Each row was made from one walk, in order. Every step used is in the known rows, and no mark comes twice. Write each row's walk.
Known rows:
kezap, girimo, vezi, tonur, vire: -3.93	-1.87	+0.49	+1.44	-2.85	-3.47	+1.52	+2.86	+0.73	+1.98	-0.40	-1.28	+0.91	-1.82	+0.53	-0.97	+1.19	-2.35	-2.04	-0.74	+0.11	+5.73
girimo, vezi: -3.31	-0.02	+3.08	+1.11	-2.34	+0.62	+3.50	+3.21	+0.45	+0.29	+0.00	+0.37	+0.46	+2.48	-0.03	+0.19	-0.05	+1.02	+0.27	+0.89	-0.06	+3.74
gesov, rutif, vababok: -2.91	-1.38	+0.93	+0.00	+1.27	+1.50	+0.84	-0.99	+0.14	-1.02	+0.44	-0.09	-1.54	+0.25	+1.17	+3.26	-1.58	+0.14	-1.43	+1.90	+0.50	+3.56
vababok, rutif, gesov: -3.33	-0.26	+0.62	+2.01	-2.20	+0.95	-1.34	+2.45	-0.20	+3.35	+0.25	-2.84	-0.17	+1.94	+1.20	-0.86	-0.21	+1.92	-1.55	+1.38	+3.55	+1.83
kezap, tonur, vire, girimo, vezi: -3.05	-3.23	+0.43	+1.80	-1.74	-2.83	+0.30	+3.54	+2.68	+0.26	+0.60	-1.15	-1.58	-2.99	+1.53	-1.41	-0.90	-0.70	-0.66	+1.23	+0.70	+5.05
tonur, vire, girimo: -2.60	-4.22	-0.11	+1.58	-0.83	-1.58	-0.05	+1.60	+1.59	-1.23	+1.15	-0.31	-1.82	-1.11	+2.91	-1.67	-0.49	-2.27	-0.10	+1.29	+3.49	+2.79
rutif, guvo, tonur, vire, girimo: -3.35	-3.56	-1.55	-0.48	-1.11	-3.90	-0.60	+1.60	+1.54	+1.57	-0.05	-2.07	-1.94	-1.23	+3.04	-1.70	-1.69	+0.24	-0.42	+0.45	+0.53	+5.42
gesov, rutif, guvo, tonur, vire, girimo: -3.00	-3.37	-0.64	-0.75	+1.49	-1.89	-0.48	-0.21	+1.60	+0.23	+1.23	-2.66	-2.66	-1.83	+2.24	+0.49	-1.58	+0.37	-1.15	+1.85	+1.18	+4.70
vire, girimo, vezi: -2.82	-3.37	+1.39	+1.05	-3.16	+1.31	+3.37	+1.24	+1.54	-1.16	+1.09	-0.94	-0.06	+1.25	+1.42	-0.16	-0.33	+0.72	-0.34	+2.49	+2.75	+2.61
girimo, vezi, tonur, vire: -3.25	+0.12	+2.43	+0.83	-3.24	-1.83	+1.32	+2.90	-0.14	+0.79	-0.50	+0.99	+1.84	+1.45	+0.55	-1.87	+0.15	-1.11	-0.54	+0.25	+0.62	+7.24
rutif, gesov, girimo: -2.56	-3.14	-0.42	+1.47	+1.21	+0.19	+0.44	+1.13	-0.37	+1.81	+0.50	-2.97	-1.17	-0.53	+1.72	-0.81	+0.87	+4.42	+0.42	+1.14	+3.80	-1.79
vire, girimo, vababok, rutif: -1.67	-4.50	+0.59	+1.46	-3.53	+3.12	+1.02	-0.03	+0.41	-0.12	-0.07	-1.30	+0.04	+1.18	+2.60	+0.62	-1.86	-0.28	-0.49	+2.87	+4.07	+2.80
vezi, tonur, vire: -2.58	-1.23	+0.23	+0.51	-2.03	-3.77	-2.08	+1.71	-0.25	+2.01	-0.80	+0.02	+1.49	-0.93	+1.26	-2.70	+1.15	-2.35	-1.19	-0.78	+1.52	+5.79
guvo, tonur: -2.32	-1.55	-0.49	-0.10	+0.57	-1.63	+0.29	+3.79	+1.96	+2.41	-0.81	-1.19	-0.51	-2.50	+1.50	-1.03	-0.49	+3.04	-0.49	+0.56	+1.14	+2.20
gesov, girimo: -1.80	-1.51	+1.01	+0.62	+0.66	-1.19	+0.10	-0.17	+1.02	+0.98	+0.70	-2.04	-2.28	-2.79	-1.23	+0.71	+1.23	+2.94	+0.95	+0.97	+3.23	-0.33
girimo, vezi, tonur, guvo: -2.50	-0.21	+2.05	+0.51	-3.57	-0.69	+1.50	+1.34	-0.23	+1.52	-1.07	-0.66	+1.55	+2.06	-0.22	-1.28	+0.37	-0.01	-1.27	+0.46	+0.65	+6.32
tonur, guvo: -1.30	-2.77	-0.03	+0.98	-0.59	+0.07	-0.07	-0.45	+0.68	+1.44	-0.82	-3.02	-2.28	+0.54	+0.55	-0.18	+0.37	+0.13	-1.31	+0.42	+1.76	+1.04
vababok, rutif, gesov, girimo, vezi: -3.04	+0.16	+1.18	+1.92	-2.08	+0.80	-0.97	+1.68	-0.02	+2.83	+0.66	-3.00	-0.73	+0.99	+0.27	-0.74	-0.35	+3.10	-0.96	+2.01	+4.67	+2.29
vezi, tonur: -2.56	-0.75	+0.61	+0.02	-2.56	-2.41	-0.98	+1.29	-0.47	+2.95	-1.14	-0.81	+2.29	-0.17	+0.15	-1.45	+1.80	-0.32	-1.37	-0.70	+0.71	+4.27
vire, girimo, vezi, tonur, guvo: -2.21	-3.52	+0.72	+0.67	-4.03	+0.43	+2.00	-0.04	+1.07	-0.37	+0.33	-1.62	+0.72	+0.92	+1.35	-1.17	-0.04	-0.07	-1.39	+2.18	+3.24	+4.39
guvo, tonur, vire, girimo: -2.14	-3.45	-1.40	+0.38	+0.48	-2.54	-0.47	+3.43	+2.68	+0.58	+0.09	-0.81	-1.42	-3.65	+3.20	-2.44	-1.43	+0.97	-0.54	+1.37	+3.20	+3.61
vababok, rutif, gesov, girimo, vezi, tonur: -3.00	+0.41	+0.98	+1.65	-2.75	+0.09	-1.70	+1.38	-0.38	+3.36	+0.33	-3.00	+0.22	+0.80	+0.15	-1.31	+0.00	+2.75	-1.42	+1.78	+4.71	+3.52

Write each row's walk:
-2.55	-3.98	-0.53	-0.59	+1.29	-0.79	-0.24	-0.43	+1.04	+0.04	+0.65	-2.16	-2.24	-1.27	+2.88	+0.85	-2.40	+0.06	-0.79	+2.07	+1.13	+5.26 -> gesov, rutif, guvo, tonur, vire, girimo, vababok
-2.87	-3.53	+0.82	+1.70	-1.64	-1.14	+1.13	+2.11	+1.54	-1.76	+1.16	+0.26	-1.33	-0.12	+2.70	-1.73	-0.90	-2.15	+0.05	+1.64	+3.18	+4.22 -> tonur, vire, girimo, vezi
-2.03	-4.76	+0.24	+1.16	-3.96	+2.40	+0.77	-0.51	+0.25	+0.15	-0.08	-1.69	-0.24	+1.57	+2.83	+0.57	-2.19	-0.51	-0.50	+2.68	+3.41	+3.71 -> vire, girimo, vababok, rutif, guvo
-2.96	-4.16	-1.41	-0.28	-1.33	-2.79	-0.35	+1.40	+0.91	+1.37	-0.64	-1.54	-1.58	-0.74	+3.69	-1.29	-2.52	-0.09	-0.05	+0.65	+0.47	+5.96 -> rutif, guvo, tonur, vire, girimo, vababok
-1.85	-4.75	-0.29	+0.79	-3.49	+1.97	+0.53	+0.05	+0.71	+0.50	-0.31	-1.83	-0.24	+0.55	+3.15	+0.11	-2.64	+0.29	-0.65	+2.84	+3.60	+4.20 -> vire, girimo, vababok, rutif, guvo, tonur
-2.19	-1.98	+1.43	+1.22	-3.50	+2.15	-0.18	+0.71	-1.39	+2.19	-1.68	-0.79	+0.16	+2.90	+1.94	+1.19	-2.63	-0.70	-0.01	+1.17	+0.91	+5.35 -> girimo, vababok, rutif, guvo
-2.43	-2.73	-0.35	+0.51	-4.06	-2.73	-2.55	+0.16	-0.52	+1.72	-0.78	-0.72	+1.47	-0.17	+2.42	-2.59	-0.56	-3.11	-1.51	+0.47	+2.80	+7.93 -> vezi, tonur, vire, girimo, vababok, rutif, guvo
-1.96	-3.86	-1.61	+0.99	-0.16	-0.94	-1.05	+3.33	+1.67	+1.19	-0.37	-1.10	-0.88	-2.51	+4.38	-2.58	-2.63	+1.26	-0.68	+2.03	+4.32	+4.34 -> guvo, tonur, vire, girimo, vababok, rutif, gesov
-1.93	-4.01	-0.21	+1.66	+0.88	+1.75	+0.82	+0.84	-1.24	+1.50	-0.38	-2.28	-0.60	+0.21	+2.66	-0.23	-0.35	+4.02	+0.93	+1.43	+3.76	-1.01 -> rutif, gesov, girimo, vababok
-2.36	-2.01	-0.87	+0.38	+1.10	-3.01	-0.80	+4.22	+2.17	+1.47	-0.46	-0.35	-1.31	-3.32	+2.59	-2.25	-1.17	+1.07	-0.27	+0.44	+1.90	+3.72 -> guvo, tonur, vire
-2.23	-3.05	-0.50	+1.09	-3.31	-1.66	-2.32	+0.84	-0.73	+1.71	-0.70	-0.74	+1.96	-0.15	+3.03	-2.99	-0.34	-2.12	-1.58	+0.79	+3.94	+6.42 -> vezi, tonur, vire, girimo, vababok, rutif, gesov
-1.08	-1.64	+1.46	+1.15	-0.82	+1.25	-0.57	-0.69	-0.16	+1.37	-0.35	-1.53	-1.56	-1.47	-0.39	+1.31	-0.92	+2.23	+0.97	+1.87	+4.13	+2.00 -> gesov, girimo, vababok, rutif
-1.54	-5.61	+0.35	+1.21	-2.46	+2.92	+2.16	+0.04	+0.38	-0.86	-0.24	-0.75	+0.08	+0.87	+3.08	+0.71	-1.44	-0.14	+0.20	+2.40	+3.02	+1.67 -> vire, girimo, vababok
-2.88	-3.78	-0.24	+1.73	-2.58	-2.64	-1.31	+2.42	+1.93	+1.19	+0.07	-1.85	-1.79	-2.58	+2.20	-1.12	-2.05	-1.44	-0.87	+1.36	+0.89	+6.29 -> kezap, tonur, vire, girimo, vababok, rutif, guvo
-2.05	-2.25	+0.68	+1.14	-2.76	+1.05	-0.98	+1.48	-0.81	+2.10	-1.74	-0.48	-0.24	+1.52	+2.79	+0.13	-3.48	-0.88	-0.01	+1.26	+1.48	+6.56 -> girimo, vababok, rutif, guvo, tonur, vire
-3.40	-0.91	-0.41	+0.50	-3.30	-2.25	-2.47	+1.46	+1.49	+2.82	+0.36	-2.87	-1.63	-0.23	+1.52	-1.38	-1.85	+0.06	-1.71	+1.51	+2.79	+6.33 -> vababok, rutif, guvo, tonur, vire, girimo
-1.82	-3.27	-1.11	+0.71	-0.48	-1.28	-1.05	+3.13	+2.13	+0.92	-0.41	-0.71	-1.04	-2.95	+3.55	-2.12	-2.55	+0.58	-0.63	+1.89	+3.83	+4.92 -> guvo, tonur, vire, girimo, vababok, rutif
-1.63	-0.68	+1.64	+0.32	-1.32	-1.45	+0.41	-0.72	+0.47	+1.11	+0.01	-1.90	-0.87	-1.71	-1.67	-0.43	+0.87	+2.40	+0.08	+1.18	+3.30	+3.52 -> gesov, girimo, vezi, tonur, guvo
-2.88	-0.30	+0.53	+1.84	-1.57	+0.49	-1.85	+1.34	+0.03	+3.18	+0.63	-3.41	-1.04	+0.34	+0.39	-0.68	-0.02	+3.06	-1.07	+1.77	+4.86	+1.29 -> vababok, rutif, gesov, girimo
-1.83	-5.03	+0.07	+1.75	-3.22	+3.48	+1.03	+0.18	+0.01	+0.13	-0.02	-1.77	+0.23	+1.59	+3.45	+0.14	-1.92	+0.46	-0.56	+3.02	+4.54	+2.20 -> vire, girimo, vababok, rutif, gesov
-2.70	-3.01	+1.12	+0.64	-4.04	+0.30	+2.39	+0.84	+1.02	-0.37	+0.61	-0.89	+1.37	+0.89	+1.30	-1.00	+0.10	+0.14	-0.96	+2.11	+2.82	+4.30 -> vire, girimo, vezi, tonur
